Each row comes from the steps of one path. Every step used is in the known rows, and no mark comes twice. Write the path behind each row, first mark first.
Known rows:
dagir > bivo > vini > bedabos > nadubad > vefif: [-24.7  45.4  50.2  17.9   0.5 -31.2  38.5 -32.1   6.5  18.4   4.3  26.7
 -24.7 -17.6  24.5 -21.5 -10.2  26.8 -26.9  42.6   7.1  -0.4 -18.9   8.5
  -4.4]
bedabos > dagir > vini > tasob > bivo > nadubad: [-26.4  40.1   4.0   7.6   7.8 -13.7  -5.6 -25.8  11.3   9.7   5.4  17.8
 -10.6  -9.2  21.1  -9.7  22.2  -4.5  -6.3   0.4  26.9   1.4 -13.0  27.1
  22.1]
dagir > bivo > nadubad: [  6.2  43.4  33.6  -9.1 -15.4 -15.5  28.5 -28.9  13.5   3.2  10.5   2.7
  -0.9 -22.1   9.8 -35.6  -3.2  10.2 -19.3  24.9  33.5   8.2  -0.2 -24.5
  15.6]
bedabos > dagir > vini > tasob > vefif: [-42.4  31.2   9.7   4.1  10.9 -21.9  -0.3 -18.4   6.0  11.2   8.1  10.7
 -10.2   7.6  28.6   0.4  21.3   9.6 -10.7   3.5  30.0   0.0 -13.8  20.4
  17.9]
dagir > vini > tasob > bivo: [-47.5   8.0   6.0  18.0   9.5 -16.3  27.8 -21.6  19.1  -0.3   6.6  18.0
 -24.9 -18.9  17.7  -3.1   0.7 -10.7   3.0  -0.6  45.7  -4.6   7.2   1.9
   3.0]
vini > tasob > bedabos: [-29.8  -8.3 -20.2  -1.5  -4.9  -5.3   6.6  -8.9   0.4 -16.2 -33.4   2.1
  -0.9 -15.8  15.0  22.6  -3.9  31.1   1.7 -28.5  10.5  13.5   2.3 -11.8
  13.7]
dagir > nadubad: [-32.3   7.7 -13.9  -6.2 -15.9 -26.1   8.4   2.3  10.1   6.8  21.1  -7.6
   3.2  -6.5  12.3   4.7   2.3  17.1 -16.7  17.3  33.7  12.6  24.3 -11.2
  13.6]
tasob > vefif > nadubad: [-18.6  16.2   0.8  -0.2  -5.3 -13.8  23.5 -42.7  19.2  12.9   6.3   1.0
  -4.6  13.3  13.6  14.7   2.5  16.5 -23.9  28.7  46.0  11.8 -14.7 -27.3
  22.8]
tasob > dagir > nadubad: [ -1.4  12.6 -24.5 -15.5  20.0 -34.9   3.1 -18.1  -2.1  -6.3  26.6  -2.9
  17.1 -36.3  11.7   9.1   6.4 -10.5  -4.0 -11.1  22.6  35.7 -16.6 -15.1
   5.9]
vini > bedabos > bivo > nadubad: [-19.9  34.3 -11.2   4.0 -20.1  -3.7   0.3  -2.3   4.0  20.7 -18.5  33.0
 -16.5 -15.2  32.9   9.8 -21.1  37.9 -24.0  12.9  16.9 -26.2  -7.9   1.6
  11.7]
tasob > bedabos > bivo: [ -3.5  17.6  -0.1  -0.5  18.8 -20.4 -14.6 -29.6   0.3  -6.3 -30.8  14.3
  -2.5  -5.1  -7.6  18.5  -7.9   0.2   4.0 -32.6   8.9 -15.6  -4.2 -19.7
  -3.7]
tasob > bedabos: [  4.6  17.8   1.6 -18.1  16.5 -13.8   1.1 -35.0   7.9  -9.6 -27.2  -2.9
   3.6  -7.7   3.0  23.6  -3.2   2.6   9.3 -33.3   9.1   3.7   0.6 -15.4
   3.6]
bedabos > bivo: [ -6.0  11.7  -6.7   8.2  -5.8 -25.1 -12.6  -5.5   1.5  -4.9  -2.6  12.3
  -5.1  -3.9   0.0  -0.1   4.5  13.2 -12.1   6.6  30.3 -31.7   0.0 -16.1
  -6.6]
tasob > bivo: [ 12.3  21.9  10.1  -6.5   8.4 -13.6   6.9 -44.8  26.3  -7.6   1.9  29.1
  -4.6 -14.7  -9.3  13.9  -1.1 -23.9  10.0   5.6  50.0  -3.3   8.8  -8.5
  14.4]
bedabos > tasob > vefif: [-41.4  34.2  19.9   6.1 -10.1 -27.2   3.3 -13.2  -7.0  -9.5 -11.7  29.1
 -18.3  15.8  19.8  -8.2  -3.4  26.7   3.1   1.0  46.9   5.3  -4.2 -21.8
  13.7]
dagir > bivo > nadubad > vefif: [  5.8  42.4  38.4   5.3 -12.7 -20.9  32.9 -41.2   5.4   3.6   9.5   9.1
 -10.9 -16.9   8.2 -38.3  -3.6  12.6 -19.1  34.7  39.1   8.0  -2.7 -18.4
  12.3]
bedabos > bivo > nadubad: [ -1.0  26.9 -11.3  14.6 -19.9  -9.1  -9.6 -11.5   4.1   1.0 -11.4   7.9
  -2.9 -18.3  -5.5 -12.5   5.1  13.3 -24.5   7.0  22.9 -18.1  -5.8 -19.0
   5.5]
bedabos > dagir: [  7.9  35.8  -1.5 -20.7   1.9 -20.9 -19.3 -16.4   4.9   0.6   6.5  -0.6
   7.8   5.8  21.7   3.0  29.3  14.2  -5.0   4.9  20.0  -4.1 -10.8  20.3
  16.5]
vefif > nadubad: [ 16.4  10.3 -31.2  -8.8 -12.1 -15.4   5.1 -28.5  16.4   1.7  13.9 -13.1
  -2.2  -8.4  27.3  -9.5  18.7  16.2  -8.2  25.9  27.5  -0.6 -12.9  -3.3
   6.1]
dagir > bivo > vini > bedabos > nadubad: [-23.9  46.1  47.3   7.4  -1.4 -26.9  36.1 -23.6  12.6  18.3   4.8  21.7
 -16.9 -21.6  25.4 -19.8  -9.9  25.7 -26.9  35.9   3.0  -0.6 -16.9   4.2
  -1.6]
vini > bedabos > tasob: [-32.5  37.2  -1.1  -7.7 -16.4 -17.9   1.0   5.0  -5.2   6.6 -16.4  41.5
 -25.2  -2.1  55.3   3.5 -20.2  47.4   3.5   3.9  24.6 -15.8  -2.4  10.6
   9.4]
dagir > vini: [-27.1  20.8  12.2   1.0  10.3 -23.4  27.5 -20.3  17.9   3.1  17.3  -6.5
 -18.5  -9.5  23.8  -8.4  11.2  -7.7  -1.0   4.5  39.0 -12.6   6.7   0.0
  -9.2]
vini > nadubad: [-11.5  27.4  -2.1 -19.4 -22.6 -17.5  -7.7   3.4   7.5   7.9   8.4  12.1
   6.7  -9.3  39.5  10.3   9.5  46.3 -13.0  13.1  42.6  -0.1  12.0  -3.4
  17.1]
vini > bedabos > dagir > bivo > nadubad > vefif: [-13.0  54.9  17.9  -6.6  -6.4 -16.4   5.2 -22.9  -0.1  27.5  -3.1  38.5
 -18.1  -2.6  48.1  -2.3 -12.2  37.0 -17.8  27.7  19.8 -10.1 -16.3  26.3
  22.8]
dagir > bedabos > bivo: [-17.5  18.5   3.5  12.7  15.0  -8.6  -4.8  -7.9  -9.3  20.9   0.8  22.6
  -6.5 -15.4   6.2  -4.0 -24.4  10.8 -10.3 -17.4  26.8 -11.3 -26.2 -10.1
   4.3]
bivo > vini > bedabos > tasob: [-31.5  38.2  13.8  16.7  -5.2 -11.9  21.8  -2.2   4.8   6.0 -21.2  19.2
 -21.6 -22.3  34.2   5.9   3.0  29.8 -23.4   4.4  -9.0  -0.6 -15.6  28.4
 -10.9]
bivo > nadubad: [ 11.8  34.2 -11.7  -8.0 -29.7   7.7  14.2 -22.5  16.2  -1.3 -10.0 -18.7
   6.4 -27.4   7.7  -9.9  12.3  17.1 -21.9   5.7  20.0  15.7  -1.6 -12.9
  21.8]

Which path is each row?
[-22.6  23.0  11.5  25.8  19.4  -6.3   4.3  -9.0  -7.2  23.2  -4.1  19.7
  -8.8 -24.4   1.5  -3.0 -17.5   6.4 -22.2 -17.8   9.5  -5.6 -34.1   1.3
  -5.0] : dagir > bedabos > bivo > vini
[-13.5  40.4  -3.9 -20.7  -5.2 -12.2  -6.4  -6.4   5.0  20.8  -5.9  27.2
  -8.8   1.3  51.5  20.9  -4.1  38.4 -10.7  11.0  14.3 -16.1 -11.0  28.8
  19.6] : vini > bedabos > dagir
[ 14.6  20.7 -11.1 -15.3  40.1 -18.2   4.9 -29.1 -11.0   0.9  14.0   6.7
  14.6 -44.2  14.7   5.9  -8.9 -13.2   4.5 -36.0  17.7  33.1 -48.3 -11.6
   4.7] : tasob > dagir > bedabos
[-20.7   4.5 -13.9  21.6 -18.7   1.7  14.7 -27.9  10.0 -10.5 -19.8  25.0
 -12.0 -26.7   1.5   4.4  -3.1  14.1  -5.9   5.3  38.3  18.0   2.5  -4.4
  27.2] : vini > tasob > bivo > nadubad > vefif
[-30.4  -0.2 -30.1   5.5   7.1 -10.2   4.2  -8.0 -13.2  -2.1  -5.6  11.6
   3.8 -40.9  24.0   4.7  -9.8  30.1  -1.7 -23.0   8.4  36.2 -39.8  -7.8
  18.7] : vini > tasob > dagir > bedabos > nadubad
[-19.5  30.2  -2.5  17.3 -19.9 -31.5   1.7 -43.3  -2.1  10.1  -3.0   7.6
 -20.3  -0.1  15.1 -13.8   4.2  49.0  -2.9  42.6  13.8   3.9 -22.4   2.3
  12.8] : bedabos > nadubad > vefif
[-14.0  37.1  13.9   5.6  -2.0 -27.3 -10.9 -22.1   0.0 -18.4  -9.1  47.9
 -20.8  -4.2   9.9 -17.8  -2.6  -0.8  24.9  -5.6  48.7  -3.6   2.2  -5.0
   9.6] : bedabos > tasob > bivo
[-13.1  55.5  15.5 -16.7  -8.3 -12.3   2.5 -14.0   5.7  26.8  -1.7  34.0
 -10.8  -5.7  49.2  -0.3 -11.0  35.9 -17.5  20.5  15.7 -10.2 -14.4  21.5
  25.4] : vini > bedabos > dagir > bivo > nadubad
[-22.9  48.7  15.5   1.7  10.5 -32.1 -13.3 -22.2   1.4  18.5  19.2  18.8
 -12.4   6.7  38.6  -8.3  27.3  13.5  -7.2  14.6  36.2  -8.8 -10.7  34.4
  11.7] : bedabos > dagir > vini > nadubad > vefif
[-36.0  33.1   6.7  10.7 -11.8 -27.2   0.5 -20.9  -4.5  -3.6  -6.0  28.4
 -21.1  15.2  26.2 -16.8   0.3  27.1   1.3  11.0  45.4   7.5 -13.7 -18.9
  15.1] : bedabos > tasob > vefif > nadubad
[ -2.0  26.4  -7.3  29.2 -17.7 -15.1  -5.8 -24.1  -3.8   1.4 -12.8  14.3
 -13.0 -13.1  -6.8 -15.3   4.0  15.7 -23.7  16.9  29.2 -18.2  -8.8 -12.2
   2.1] : bedabos > bivo > nadubad > vefif
[-31.6  37.8  10.9  26.0  -8.1 -13.2  27.4 -22.9   8.6  20.8 -18.4  13.7
 -23.8 -23.1  28.7  10.1   2.0  40.1 -32.1  27.9 -19.7   3.5 -27.3  32.2
  -5.5] : bivo > vini > bedabos > nadubad > vefif
[-12.6  26.6   4.0   0.8 -18.4 -26.3  -2.5 -14.2  -3.5   8.6   6.1  21.6
  -7.0  -2.3  37.1   6.1   8.0  49.7 -12.1  27.1  50.9   0.1   8.2   5.4
  12.1] : vini > nadubad > vefif
[-52.9  37.9   9.2   7.4   0.0 -22.3  23.5 -20.2  15.3  29.3   7.2  19.6
 -33.6 -10.2  47.6  -5.2 -11.9  23.7  -4.8  19.9  20.7 -17.2  -9.7  13.6
   3.0] : dagir > vini > bedabos > nadubad
[-40.9   5.3  -0.2  30.1  -7.3  -3.3  37.0 -15.3  14.7   1.0 -16.7  -6.8
  -8.5 -21.9  11.5  15.2  17.1  25.1 -41.6  11.5  -0.6  23.8 -19.9   6.7
   1.7] : bivo > vini > tasob > vefif > nadubad
[ 10.8  33.4  -5.6  12.3 -25.4  -1.3  19.9 -39.7   4.8  -1.1 -11.8  -9.4
  -7.8 -20.1   5.3 -14.3  11.1  20.5 -20.8  19.8  28.4  16.2  -5.4  -4.2
  16.7] : bivo > nadubad > vefif
[-26.4  42.6   3.0   2.3  13.6 -41.4 -11.0  -9.2 -17.2 -13.0   8.0  33.7
 -14.4 -21.5  38.5 -25.8   6.2   6.0  19.8 -20.5  36.0  12.8 -21.3  -2.2
  -3.6] : bedabos > tasob > dagir > vini > nadubad
[  0.1  27.9  -2.5  15.8  41.5 -26.1  -3.7 -28.7 -21.2  11.6   8.9  28.5
   3.0 -46.1  11.7   2.0  -9.1  -6.0 -10.4 -26.3  13.6  24.1 -57.4   0.3
  -5.5] : tasob > dagir > bedabos > bivo > vini > nadubad > vefif
[-43.9  38.5   1.5   1.4 -14.4 -16.7   7.5  -9.0  -1.5  18.0 -14.9  47.4
 -29.5   7.6  55.0   7.0 -24.9  47.7  -5.8  15.5  32.0  -8.2 -13.3   1.7
  18.6] : vini > bedabos > tasob > vefif > nadubad
[-17.3  -2.4 -12.3  -4.0   5.0 -22.4  16.6  -9.0  -6.1 -18.9   3.3   9.1
   5.5 -36.3  21.8  -1.7   0.0  18.1  -2.9  -9.7  24.1  27.2 -18.7 -16.9
   9.9] : vini > tasob > dagir > bivo
[ -5.5  56.2  38.2  -6.9   7.4 -30.6  -6.0 -18.9   5.3  13.7  15.4  17.9
   2.4  -4.3  25.6 -16.6  25.0  15.6 -22.5  21.1  13.8   1.0 -18.1  25.4
  11.3] : bedabos > dagir > bivo > vini > nadubad
[-19.2  29.3   9.8   8.9  -2.8  -5.8  31.3  -8.4  15.5  10.9 -16.3   4.4
 -12.8 -26.8  28.4  20.5   5.4  24.6 -32.6   9.7 -11.5  -0.3 -12.9  26.3
  -9.8] : bivo > vini > bedabos
[-21.3  25.0   5.6  26.1  -6.4 -22.5  -8.5   1.5   2.7   7.2  -7.5  20.3
  -6.5 -18.0   5.6   2.3  12.6  21.4 -33.7  10.7  11.4 -21.7  -9.3   3.7
 -13.4] : bedabos > bivo > vini > nadubad
[-33.2  -1.7 -20.3  24.6  -8.0  -6.1  -0.7 -16.3  -9.1 -10.5 -40.9  15.5
 -10.6 -17.4   3.9  10.6  -7.8  31.3  -7.8 -20.9  11.4   6.5  -5.7 -12.1
  11.7] : vini > tasob > bedabos > bivo > nadubad > vefif
[-13.4  39.7  22.7  26.7   9.3 -13.7  18.9 -54.4  22.1  13.7 -13.3  47.4
 -26.2 -24.3   0.1  15.0  -8.4  -6.3  -9.6  23.1  16.1   1.1 -15.8  22.4
   6.9] : tasob > bivo > vini > bedabos > nadubad > vefif
[-40.8   1.5 -21.3   0.7  -1.5 -11.2  -9.0  -5.1  -3.4  -5.6 -24.9   8.5
   1.2  -8.8  17.4  19.7   1.8  30.1  -3.7 -24.6   6.9  18.9   0.0   2.3
  23.0] : vini > tasob > bedabos > dagir > nadubad
[-17.0  31.3  17.3  22.5  -7.0 -17.5  19.7 -15.9   5.6   7.5  -5.5   5.4
  -9.3 -22.2  21.4   7.8  22.7  31.0 -34.7  20.8   9.0  10.6  -8.3  24.8
  -8.8] : bivo > vini > nadubad > vefif
[  1.8  41.2  18.0  -4.5  28.3 -36.1  20.7 -37.8  -0.9   3.5  14.8  18.6
   2.2 -47.1  21.3 -10.7  -2.6  -1.8 -11.2   4.1  -1.3  27.5 -47.7  -4.1
  -3.5] : tasob > dagir > bivo > vini > bedabos > nadubad
[-15.8  39.4  48.8   3.1   3.8 -24.4  40.8 -19.7  13.1  11.5   6.6  18.6
 -14.0 -21.8  24.7 -14.1  -7.4  15.2 -27.3  27.3  11.5  -3.2  -8.1   3.2
  -6.3] : dagir > bivo > vini > bedabos
[  0.3  50.8  37.0  -5.9  12.1 -29.5   0.5 -24.4   6.5   7.8  13.2  10.2
   0.8  -3.7  17.3 -17.6  25.6   5.9 -19.3  18.0   9.3   0.2 -19.4  23.3
   6.9] : bedabos > dagir > bivo > vini
[-14.4  41.1  10.7  -7.5  15.4 -27.1  -7.3 -22.2   9.7   9.6  17.0   2.8
  -6.8   4.4  27.6  -7.9  28.5  -2.2  -3.2   4.1  26.3 -10.8 -11.3  26.8
   7.6] : bedabos > dagir > vini
[-15.7  33.7  -8.4  -6.5  30.9 -32.0  13.4 -33.5   1.4   9.3  16.9  16.5
  -8.4 -38.9  36.3   2.1  -3.5  -6.0   4.3  -9.5  13.4  14.7 -40.4   2.3
  -1.9] : tasob > dagir > vini > bedabos > nadubad
[-34.1  14.1   4.9  31.6  15.2  -3.0   5.1  -1.7  -9.9  20.5  -9.7  22.3
 -10.4 -27.2   4.6  -2.1 -19.9  14.7 -23.6 -19.7   8.0  -1.6 -33.7   2.2
  -1.6] : dagir > bedabos > bivo > vini > tasob
[-31.1  38.4   8.2  16.1 -10.3  -9.4  24.3 -14.4  13.8  20.4 -17.7   8.5
 -17.1 -26.2  29.8  12.6   2.7  39.1 -32.4  21.0 -23.7   3.2 -25.6  28.4
  -3.0] : bivo > vini > bedabos > nadubad
[-29.4   4.1  -2.7  21.2  -9.7  -3.7  30.3  -0.8  11.3 -10.3 -18.4 -12.6
  -4.9 -31.6  11.8  11.7  21.4  24.9 -31.6   0.2  -8.9  16.2  -9.2  15.7
  -7.4] : bivo > vini > tasob
